Each row comes from the steps of one walk. Every step used is in the known rows, and no mark comes twice. Write the walk behind each row, first mark first.
(in the rows, 128 means zero)
Known rows:
q -> l -> b -> e -> w: [107 135 130 128 111 128 114 122 125 118 133 120 156 139 125 126 128 114
 122 129 126 145 155 137 132 140 130 124 133 119 135 118 158 148 122 159
 117 118 128 122 133 129 113 135 136 116 148 130 135 109 118 115 118 125
 117 132 119 133 136 140]
s -> l -> q -> k -> e -> b -> a: [124 138 114 136 146 128 112 111 114 144 119  99 125 125 124 132 137 161
 130 117 116 145 143 111 121 132 153 129 135 116 125 252 115 106 123 141
 132 127 134 131 110 146 108 117 135 126 100 128 157 102 116 128 111 124
 150 144 125 121 123 108]
e -> b -> a: [128 121 122 122 123 129 128 116 122 133 136 139 125 132 126 123 130 136
 109 129  98 123 131 119 131 122 129 134 135 130 124 138 136 151 134 119
 124 135 129 124 109 137 139 128 139 132 136 131 121 137 131 128 132 129
 126 128 139 125 120 131]
b -> a -> l: [135 131 128 126 129 142 130 142 118 128 129 137 126 127 124 122 111 128
 130 133 119 110 126 132 132 116 109 134 132 125 134  94 126 127 146 119
 122 122 125 119 131 126 140 131 129 137 132 128 108 118 133 131 144 134
 119 127 136 125 124 132]
k -> e -> w -> b -> a -> x: [128 104 130 121 117 127 135 126 128 138 124 126 119 138 131 126 110 120
 122 124 117 139 114 135 129 133 132 138 125 134 126 113 122 116 129 122
 130 156 133 138 136 115 119 128 125 120 143 144 125 120 133 123 136 127
 122 133  99 153 142 119]
a -> l -> b -> e -> w: [123 132 131 127 115 128 123 131 131 128 130 134 157 135 127 129 122  95
  96 134 159 137 137 143 130 141 120 122 114 116 140 114 140 120 135 142
 121 110 128  97 145 123 114 132 136 132 147 134 126 120 117 120 119 118
 120 123 132 145 132 142]
q -> l -> s -> e -> b -> a: [124 138 137 126 130 135 119 113 132 124 128 120 114 120 131 117 146 151
 155 118 106 117 151 136 135 137 134 120 142 120 134 186 133 154 124 140
 132 137 125 137 114 140 132 134 142 128 111 117 143 151 127 128 143 125
 137 123 142 116 132 124]
p -> l -> b -> e: [128 151 129 132 125 121 141 114 125 124 137 141 155 139 112 136 139 139
 119 146 137 142 140 128 140 147 127 129 120 116 127 122 138 131 127 136
 127 113 121 100 116 121 120 128 137 133 128 142 120 107 107 133 126 134
 115 127 121 142 124 150]
e -> w -> b -> a: [117 118 130 116 120 118 133 121 136 121 134 138 110 136 128 130 114 118
 101 140 103 132 113 122 132 136 142 136 133 131 125  97 137 129 136 120
 124 134 129 145 130 119 152 133 126 128 142 137 125 155 136 127 127 129
 118 125 103 138 132 134]
l -> s -> e -> b -> a -> u: [141 136 133 128 128 130 124 122 145 132 128 129 117 116 133 118 149 144
 142 128 138 116 135 133 123 131 120 118 123 133 141 170 120 145 116 118
 138 135 127 123 123 140 139 131 137 144 117 124 141 154 123 130 141 118
 126 111 153 111 134 123]
w -> b: [123 121 125 140 124 117 134 128 137 111 133 147 126 138 126 129 124 124
 130 137 116 122 135 107 133 122 135 126 127 130 119  59 138 124 124 116
 131 117 127 150 123 117 138 123 117 115 135 133 116 141 136 138 111 131
 125 131 113 116 127 134]
l -> q -> k -> e -> w -> b -> a: [117 122 122 118 139 116 126 121 119 128 122 107 106 122 125 131 116 134
 129 122 115 154 111 133 140 139 157 138 136 129 125 161 113 120 124 139
 126 148 136 149 126 119 121 128 121 128 118 127 157 103 125 124 112 139
 141 139  96 132 131 120]
u -> a -> l -> b -> e -> w: [121 136 132 122 118 128 133 133 136 135 131 122 168 138 140 130 124  87
  91 126 165 123 114 138 124 121 122 119 119 129 130 141 139 127 133 148
 122 118 126  92 153 130 107 129 128 131 141 126 132 130 118 116 132 121
 122 117 142 149 133 142]
b -> a -> u: [136 131 126 125 123 135 124 139 120 131 132 140 124 129 118 120 135 143
 126 139 123 115 126 124 128 108 109 132 139 137 139  94 132 137 123 113
 122 130 127 136 124 130 136 134 127 137 141 133 113 108 120 130 149 140
 112 124 128 111 127 125]
k -> e: [126 108 119 152 122 127 124 121 115 131 128 132 140 133 134 115 127 164
 140 132 118 122 138 122 121 117 123 127 130 127 127  96 130 126 122 128
 130 137 127 141 115 125 124 114 125 107 135 135 118 113 123 132 114 130
 138 138 133 116 132 111]
p -> l: [135 132 132 141 131 125 135 113 136 128 135 136 133 127 119 127 137 162
 128 147 106 121 133 111 127 137 126 127 124 126 120  76 137 134 135 115
 129 115 121 121 113 127 131 132 128 120 122 137 109 126 123 135 127 141
 120 129 137 120 116 129]
p -> l -> b -> a -> x: [139 152 133 123 134 136 141 141 133 145 133 125 142 143 110 136 135 134
 118 136 126 123 131 141 140 133 124 141 130 124 124 177 126 118 137 117
 125 129 121 101 118 120 115 137 137 140 118 142 116 109 118 130 157 142
 106 127 125 150 133 143]
q -> k: [125 121 121 143 135 138 118 120 114 129 134 143 115 123 121 130 141 153
 151 132 110 114 146 127 132 128 116 129 146 127 122 122 143 150 130 128
 119 117 127 143 117 133 125 127 127 108 133 122 123 101 126 132 105 148
 131 135 134 107 124 120]
w -> b -> a -> u -> x: [136 130 127 116 121 132 141 146 129 116 128 138 131 125 128 136 117 120
 136 135 134 133 114 114 122 105 123 133 115 148 125  79 129 156 117 116
 127 132 134 163 125 120 137 120 114 135 126 129 117 156 133 138 150 132
 109 122 119 131 118 130]
s -> e -> b -> a -> l -> q: [138 145 128 127 134 116 124 128 144 128 122 112 117 110 131 124 126 115
 123 124 126 119 123 128 130 130 134 122 120 124 132 189 118 105 137 129
 135 126 127 104 127 142 119 125 136 150 110 110 130 126 134 134 144 115
 130 119 153 116 117 129]
k -> e -> w -> b: [120  98 127 138 118 112 128 117 138 121 127 132 131 140 141 119 124 132
 129 132 121 141 122 116 123 138 143 126 123 131 124  71 130 121 123 124
 131 138 132 148 128 120 120 121 120 106 145 142 129 144 131 127 100 121
 133 136 113 134 135 116]
e -> b: [129 117 121 142 119 119 119 113 136 129 135 140 138 133 135 126 153 139
 117 128 104 125 141 110 121 124 128 121 128 125 126 116 144 136 130 119
 128 126 127 130 114 136 127 124 133 117 133 128 116 142 131 131 110 123
 131 131 143 120 119 125]
e -> b -> a -> u: [136 129 122 118 120 127 119 128 130 134 135 141 124 128 123 122 136 129
 116 129 119 129 131 114 117 114 112 131 128 136 135 124 130 142 122 115
 127 134 131 136 117 140 133 132 135 138 137 132 122 130 127 126 141 129
 117 125 144 117 122 122]
w -> e -> b: [127 118 121 144 122 123 131 114 130 123 131 149 129 126 134 130 143 133
 126 124 121 128 132 111 122 117 134 120 129 128 108  92 132 127 125 134
 134 129 122 142 123 141 132 121 125 111 137 122 109 135 136 128 110 122
 150 136 147 123 125 129]
b -> e -> w: [117 114 131 129 112 122 130 105 123 129 139 142 134 131 123 126 130 131
  96 140 117 137 131 120 127 142 116 125 133 120 131 101 153 146 129 134
 120 129 126 116 126 126 121 134 133 117 153 132 116 109 120 123 121 127
 118 123 116 127 129 133]
a -> b: [137 125 126 132 121 121 122 134 123 127 139 136 133 144 129 127 138 144
 157 132 131 108 135 112 115 105 129 129 131 130 121  70 139 131 120 112
 124 109 128 123 125 129 133 120 133 111 130 129 118 131 132 131 115 127
 131 133 134 106 122 124]
l -> s -> e: [129 130 137 144 132 129 135 122 135 125 126 134 121 122 132 117 156 151
 140 138 126 100 145 129 133 127 124 114 130 127 133 137 133 137 122 125
 135 124 117 131 117 129 131 124 127 118 119 123 130 149 124 137 121 125
 133 119 148  99 139 126]

Which walk is each row?
[126 113 131 120 109 116 120 113 117 127 142 134 142 144 124 129 131 128
 131 132 137 132 126 125 114 129 122 129 127 120 125  86 147 138 121 128
 121 119 132 104 134 130 122 128 138 117 145 135 120 121 126 119 120 119
 126 127 112 123 124 130]  a -> b -> e -> w
[137 134 132 120 136 148 125 132 127 132 129 126 135 126 134 126 130 123
 123 121 133 126 137 137 125 133 112 127 123 124 138 120 119 135 143 117
 131 123 124 109 132 133 145 135 136 141 114 129 129 159 132 133 132 124
 135 126 146 130 127 129]  e -> b -> a -> l -> s
[133 133 123 120 122 127 128 125 134 128 129 149 123 122 123 127 140 131
 132 122 131 132 115 118 119 109 121 130 131 140 121  95 119 135 120 126
 131 137 126 146 125 142 143 127 126 134 135 129 115 125 133 125 144 131
 131 127 138 128 126 131]  w -> e -> b -> a -> u
[124 138 140 148 132 134 122 119 136 117 125 122 120 124 131 115 151 158
 162 127 117 102 156 134 134 130 121 112 139 120 135 113 141 149 119 142
 132 119 120 147 123 132 122 130 124 108 117 115 134 141 129 134 131 129
 139 125 139  98 137 122]  q -> l -> s -> e
[125 120 128 119 131 116 133 134 132 123 115 103 124 125 140 129  95 104
 115 125 141 148 103 132 127 137 140 134 116 128 131 107 106  82 132 123
 132 139 133 126 147 116 129 128 118 138 118 129 140 120 133 126 127 125
 135 136 109 144 131 122]  k -> e -> w -> b -> a -> l -> q
[122 119 122 134 119 117 138 120 120 109 136 151 133 139 116 135 120 119
 128 139 131 136 135 117 135 125 118 128 131 124 119  78 145 132 119 132
 127 125 125 134 123 118 129 120 120 121 143 138 114 118 127 140 118 127
 120 129  99 122 127 140]  w -> b -> e
[118 156 125 134 130 130 131 138 125 134 126 127 133 147 113 128 129 128
 111 145 123 119 148 115 131 121 142 133 134 118 134 204 132 122 129 133
 126 109 123 127 109 128 142 123 137 130 119 140 133 134 122 131 129 121
 117 131 123 125 135 135]  s -> l -> b -> a
[127 141 133 123 141 114 123 128 140 120 118 117  96 107 126 136 116 105
 134 119 134 132 111 138 141 155 148 126 126 121 131 179 119 105 133 134
 130 117 131 128 145 124 125 131 122 139 122 112 145 120 135 127 127 131
 128 121 116 135 126 130]  s -> e -> w -> b -> a -> l -> q -> k
[131 118 142 120 120 116 135 122 148 135 127 141  97 131 127 127 116 106
 118 133 120 114 119 136 137 144 138 129 132 129 124 154 137 123 133 123
 132 136 129 134 132 117 120 132 127 126 145 131 122 144 137 127 144 121
 108 114 103 140 138 131]  s -> e -> w -> b -> a -> x
[125 112 125 121 133 137 118 127 117 125 121 120 103 120 130 127 101 127
 162 117 139 143 121 140 133 149 134 139 127 127 130 102 113 127 136 135
 125 137 139 142 142 118 136 127 124 123 128 137 135 120 130 119 120 135
 135 132 111 152 130 117]  q -> k -> e -> w -> b -> a -> l
[132 127 134 148 131 121 127 106 146 126 129 132 125 124 141 121 164 140
 142 127 125 110 144 124 125 139 134 112 123 123 130 157 132 143 122 125
 138 125 122 124 117 139 130 123 135 123 117 118 137 167 125 136 110 114
 139 117 156 108 130 122]  l -> s -> e -> b
[125 141 127 151 135 115 128 121 132 130 126 115 138 135 124 135 136 140
 107 141 119 121 139  98 117 112 135 116 131 114 127 165 134  95 127 122
 133  95 122 125 123 135 120 126 119 117 109 125 130 124 124 141 111 123
 132 136 128 100 125 122]  s -> l -> q
[134 117 131 136 127 133 142 144 132 146 133 121 153 139 135 132 141 127
 107 120 123  94 118 125 119  99 110 126 136 143 112 108 142 127 129 121
 128 124 121 119 135 130 106 127 118 109 135 123 115 117 126 129 146 136
 123 123 145 123 133 122]  u -> a -> x
[126 115 127 117 116 119 124 129 131 125 125 128 114 134 130 120 112 123
 137 132 135 142 116 122 121 133 136 132 122 144 134  71 116 128 118 120
 129 148 137 154 134 117 138 127 122 130 143 145 133 131 128 122 136 126
 118 129 105 136 137 114]  k -> e -> w -> b -> a -> u
[124 124 134 114 124 125 132 138 137 121 126 138 118 132 128 128 101  97
 114 134 129 129 113 132 131 140 132 133 125 128 132  75 126 118 144 115
 127 123 130 131 145 118 150 136 123 134 135 134 120 157 143 127 131 127
 121 123 111 146 126 133]  e -> w -> b -> a -> l
[113 150 123 124 128 136 122 145 119 122 128 118 140 144 119 122 124 129
 140 126 107 120 154 133 144 119 131 135 144 128 133 141 139 147 128 144
 118 123 126 141 115 130 128 130 136 131 134 127 129 113 126 124 138 138
 120 136 126 127 132 141]  q -> l -> b -> a
[130 150 124 122 123 133 128 145 129 129 128 135 134 137 116 120 136 128
 121 140 134 119 132 131 133 111 124 132 130 139 141 139 125 133 116 122
 121 116 128 137 120 125 139 129 132 144 137 133 121 120 118 127 143 134
 108 126 136 120 137 136]  l -> b -> a -> u
[133 123 134 111 113 131 137 137 140 120 129 133 137 122 134 138 121 116
 110 134 126 141 108 116 120 122 134 131 113 149 129  79 138 160 118 116
 128 134 135 152 136 118 142 126 118 132 135 129 125 162 137 129 145 128
 110 119 117 141 124 129]  e -> w -> b -> a -> u -> x
[143 110 122 126 125 137 126 125 116 151 131 124 136 136 131 121 123 146
 133 114 117 126 133 137 123 124 117 137 129 130 123 166 121 130 130 124
 131 156 132 124 116 135 111 125 138 125 132 137 123 115 123 123 140 124
 135 133 136 137 130 114]  k -> e -> b -> a -> x
[135 117 125 123 126 134 136 132 122 142 130 138 125 130 125 135 137 114
 127 113 113 125 123 131 128 113 122 132 138 126 111 137 124 119 135 127
 131 143 125 135 124 136 122 132 129 124 140 125 108 116 136 125 148 129
 136 132 127 145 130 130]  w -> e -> b -> a -> x
[132 142 120 123 147 134 115 136 118 134 124 107 119 111 124 138 131 124
 131 114 122 133 125 137 129 135 124 128 132 119 128 189 119 119 138 132
 126 116 131 106 134 139 122 133 130 144 108 112 137  96 130 129 126 136
 141 136 144 127 111 127]  e -> b -> a -> l -> q -> k
[124 120 132 114 113 121 128 124 119 135 144 129 157 140 136 131 133 122
 115 125 149 120 109 123 107 113 124 125 127 135 115  95 146 140 118 133
 123 124 129 100 143 130 120 125 132 117 136 128 131 131 125 115 135 120
 125 119 128 128 127 129]  u -> a -> b -> e -> w
[131 132 118 127 150 135 129 147 110 121 117 106 115 118 122 135 104 123
 157 113 151 145 118 140 137 126 135 136 133 127 125 133 102  99 127 136
 130 130 134 141 138 117 117 124 116 138 114 123 141  87 130 132 123 142
 145 144 113 131 125 126]  w -> b -> a -> l -> q -> k -> e
[126 117 133 120 143 148 125 134 122 125 118 112 111 120 130 131 110 135
 157 112 152 146 122 154 133 152 129 132 126 123 136 112 103 134 138 131
 129 142 133 136 149 115 139 135 124 129 112 133 156 135 132 122 115 135
 148 133 108 149 137 115]  q -> k -> e -> w -> b -> a -> l -> s
[132 138 124 119 140 128 133 139 127 129 122 124 131 113 133 140 124 107
 115 113 133 136 105 130 125 115 131 126 123 124 119 136 106  86 133 130
 133 127 124 119 142 142 134 132 122 144 114 112 120 119 138 131 141 124
 149 136 143 138 117 135]  w -> e -> b -> a -> l -> q
[121 144 122 122 127 131 137 142 124 130 129 140 134 142 117 122 135 132
 110 138 115 121 134 134 143 113 137 135 134 126 132 169 132 136 130 128
 121 126 124 125 111 123 134 128 136 138 136 131 122 126 124 130 133 132
 119 130 131 123 135 143]  l -> b -> a
[119 117 122 142 135 125 114 114 120 137 122 108 120 118 136 126 141 157
 132 125 114 146 123 129 127 137 140 123 132 124 132 153 124 126 120 140
 125 133 132 131 127 129 106 124 125 111 128 119 150  89 117 122  96 134
 146 143 131 121 129 108]  l -> q -> k -> e -> w
[122 132 129 114 143 125 122 140 133 122 122 112 108 114 124 142 107  93
 122 122 133 146 105 137 135 150 141 129 131 124 129 134 118 105 141 127
 124 120 132 125 149 121 133 140 118 139 123 116 145 118 138 127 124 142
 129 134 108 138 123 134]  e -> w -> b -> a -> l -> q -> k
[141 133 115 125 134 143 115 129 114 138 120  91 143 107 135 137 138 161
 152 110 137 153 128 128 114 117 132 132 120 141 129 192 111 152 105 137
 130 148 143 143 122 138  99 114 127 136 105 112 150 102 118 125 136 133
 145 137 148 132 111 110]  l -> q -> k -> e -> b -> a -> u -> x
[126 124 140 116 136 135 138 143 137 118 126 124 119 127 133 135 109 103
 112 127 142 131 114 139 133 140 124 127 121 126 138  91 116 129 142 116
 129 124 125 128 155 115 160 144 123 137 121 132 135 172 143 129 129 128
 125 125 110 146 137 134]  e -> w -> b -> a -> l -> s
[127 139 138 118 131 107 136 131 152 118 118 117 104 112 135 129 106  94
 106 132 134 126 101 136 134 142 144 123 119 128 130 148 119  91 134 125
 136 124 128 121 146 122 132 133 121 146 121 115 137 141 138 131 137 115
 125 117 113 130 128 137]  s -> e -> w -> b -> a -> l -> q
[130 142 124 133 119 130 130 143 124 119 129 136 157 137 122 128 122 101
 122 129 161 129 151 138 133 125 107 126 119 118 134 108 136 120 130 144
 125 113 126 101 134 125 120 127 130 136 138 130 115 107 115 128 122 125
 120 127 135 131 127 143]  a -> l -> b -> e
[139 131 138 143 136 135 133 126 153 131 128 122 145 119 152 126 147 124
 129 111 153  97 124 126 117 119 117 105 113 135 125 156 124 132 133 133
 143 123 121 109 145 141 117 124 128 125 109 111 136 169 131 130 130 113
 147 106 177 118 128 119]  u -> a -> l -> s -> e -> b
[136 122 123 127 145 156 119 128 108 137 123 111 119 116 132 124 129 154
 173 105 146 141 139 150 128 141 119 129 129 120 135 175 101 146 136 134
 133 144 133 124 132 134 127 130 137 131 101 126 149 121 122 123 120 132
 156 135 150 140 129 112]  q -> k -> e -> b -> a -> l -> s
